What can hang from each mark:
k_370: k_10 k_119
k_532: k_115 k_165
k_115: k_10 k_119 k_532
k_165: k_119 k_532
k_10: k_165 k_370
k_119: k_115 k_165

In the rows, 128 means zero.
Known rows, with every way that one mark hangs from another:
{k_165 {k_119 {k_115 {k_10 k_370}}} k_532}: [110 164 136 132 111 168 168 114 154 113 106 161 162 126 110  91  84 117]
{k_532 {k_115 k_119} k_165}: [120 127 166 137  67 112 144 149  79 104 179 176 153 100 110 199 144  99]
{k_370 {k_10 {k_165 k_532}} {k_119 k_115}}: [ 90 131 152 137 130 118 235 140 124 162 160 150 169 121 115 172 110 121]
{k_119 k_165}: [126 127 178 107 129 120 119 121 163 136 131 134 103 139 114 141 145 127]
{k_10 {k_165 k_532} {k_370 {k_119 k_115}}}: [ 84 149 113 111 121 118 208 108  85 119 120 131 113 116  84 148 101 120]
{k_165 k_119 {k_532 k_115}}: [105 152 163 152  77 175 134 133 157 122 144 155 158 127 119  94  94 113]
{k_370 k_10}: [109 118 143 141 154 122 179 134 140 157 143 142 158 129 139 162 117 135]
{k_10 {k_165 {k_119 {k_115 k_532}}} k_370}: [ 98 147  81  89 149 120 214 114 111 119 105 130 156 109  73 129  95 100]
{k_370 k_10 k_119}: [ 82 114 162 132 129 114 192 143 131 168 165 151 162 102 158 183 122 113]
{k_119 k_115 {k_165 k_532}}: [144 156 153 128 101 130 133 109 181 128 111 134 112 146  92  93 124 135]
{k_10 {k_165 k_119 {k_532 k_115}} k_370}: [ 77 150 140 124 126 151 196 116 105 113 127 148 135 129  78 143  85 116]
{k_532 {k_115 k_10 k_119}}: [129 113 164 156  94 130 173 162  99 134 185 182 167 101 150 197 102 108]
{k_115 k_119}: [152 123 130 114  92 111 143 149  94 127 151 128 133 110 135 147 120 113]
{k_532 {k_115 k_10 k_119} k_165}: [114 118 194 141  86 117 165 156  73 108 194 201 164  99 124 234 138 100]
{k_115 {k_10 k_370} {k_119 k_165}}: [121 119 180  94 121 103 179 131  99 129 152 166 115 108 133 210 112 111]
{k_370 {k_119 k_115}}: [113 137 119 129  99 121 159 132 134 138 131 145 153  97 135 128 127 101]
{k_115 {k_10 k_370} {k_532 {k_165 k_119}}}: [ 88 132 129  77 128 100 180 116  89 112 154 159 154  85 115 184 118  99]
{k_165 k_532}: [132 143 139 136 100 138 118 118 125 121 133 116 107 143 121 101 115 145]

Rows:
[112 118 178 137 100 119 182 141 108 132 168 186 141 100 133 210 102 106]
{k_532 {k_115 {k_10 k_370} {k_119 k_165}}}
[ 93 119 165 121 174 137 212 145 138 154 148 151 180 139 113 175 113 122]
{k_370 {k_10 {k_165 k_119}}}
[106 128 190 116 153 154 181 141 117 126 158 161 150 145 115 169 108 127]
{k_115 {k_10 {k_165 k_119 k_532}}}
[117 137 109 130 164 126 211 120 112 123 110 162 155 124  99 162 104 123]
{k_119 {k_115 {k_10 k_165 k_370}}}
[ 65 136 187 135 118 147 171 128 109 100 153 214 178 100 108 207 124  91]
{k_532 {k_115 {k_10 k_370}} {k_165 k_119}}
[133 121 169 140  77 120 147 151 127 135 172 160 138 110 127 169 118 105]
{k_532 {k_115 {k_119 k_165}}}
[116 132 211 141 104 138 132 124 160 134 159 160 109 143 118 154 120 136]
{k_119 {k_165 {k_532 {k_115 k_10}}}}
[ 95 142  70 105 104  96 183 108 106 130 115 127 134  76 121 129 105  99]
{k_10 {k_370 {k_119 {k_115 k_532}}}}
[105 116 104  88 162  87 216 124  71 134 161 132 134 104 113 195  99 120]
{k_115 {k_10 k_165 k_370} k_532}
[ 67 138 140 125 111 121 203 117  74 124 150 143 112 112  96 176  99 117]
{k_10 {k_165 {k_532 k_115}} {k_370 k_119}}
[136 138 146 157  60 136 140 140 106 123 165 139 130 122 127 128  98 128]
{k_165 {k_532 {k_115 k_119}}}
[107 130 140 131 113 124 177 138 130 141 143 165 163  95 145 155 121 102]
{k_370 {k_119 {k_115 k_10}}}
[104 118 182 111 170 147 187 147 119 130 155 168 164 136 121 186 117 116]
{k_115 {k_10 {k_165 k_119}}}
[ 93 132 198 126  75 124 134 129 148 143 167 148 111 112 132 152 132 109]
{k_370 {k_119 {k_165 {k_532 k_115}}}}
[108 114 154 141 119 120 213 152  69 127 176 181 156 102 123 222  93 108]
{k_532 {k_115 {k_10 k_165 k_370} k_119}}
[141 116 180 112 119 120 194 157  65 126 185 152 133 132 125 203 107 128]
{k_115 {k_10 {k_165 k_532}} k_119}
[ 99 132 193 107  87 120 128 125 145 141 156 134  98 118 131 143 140 116]
{k_370 {k_119 {k_165 k_532}}}
[ 81 123 162 146 145 148 204 137 111 128 153 189 169 114 116 197  94 107]
{k_532 {k_115 {k_10 {k_165 k_119} k_370}}}
[ 88 139 180 138  94 148 135 137 128 104 154 188 177 110 102 166 141  92]
{k_532 k_115 {k_165 k_119}}
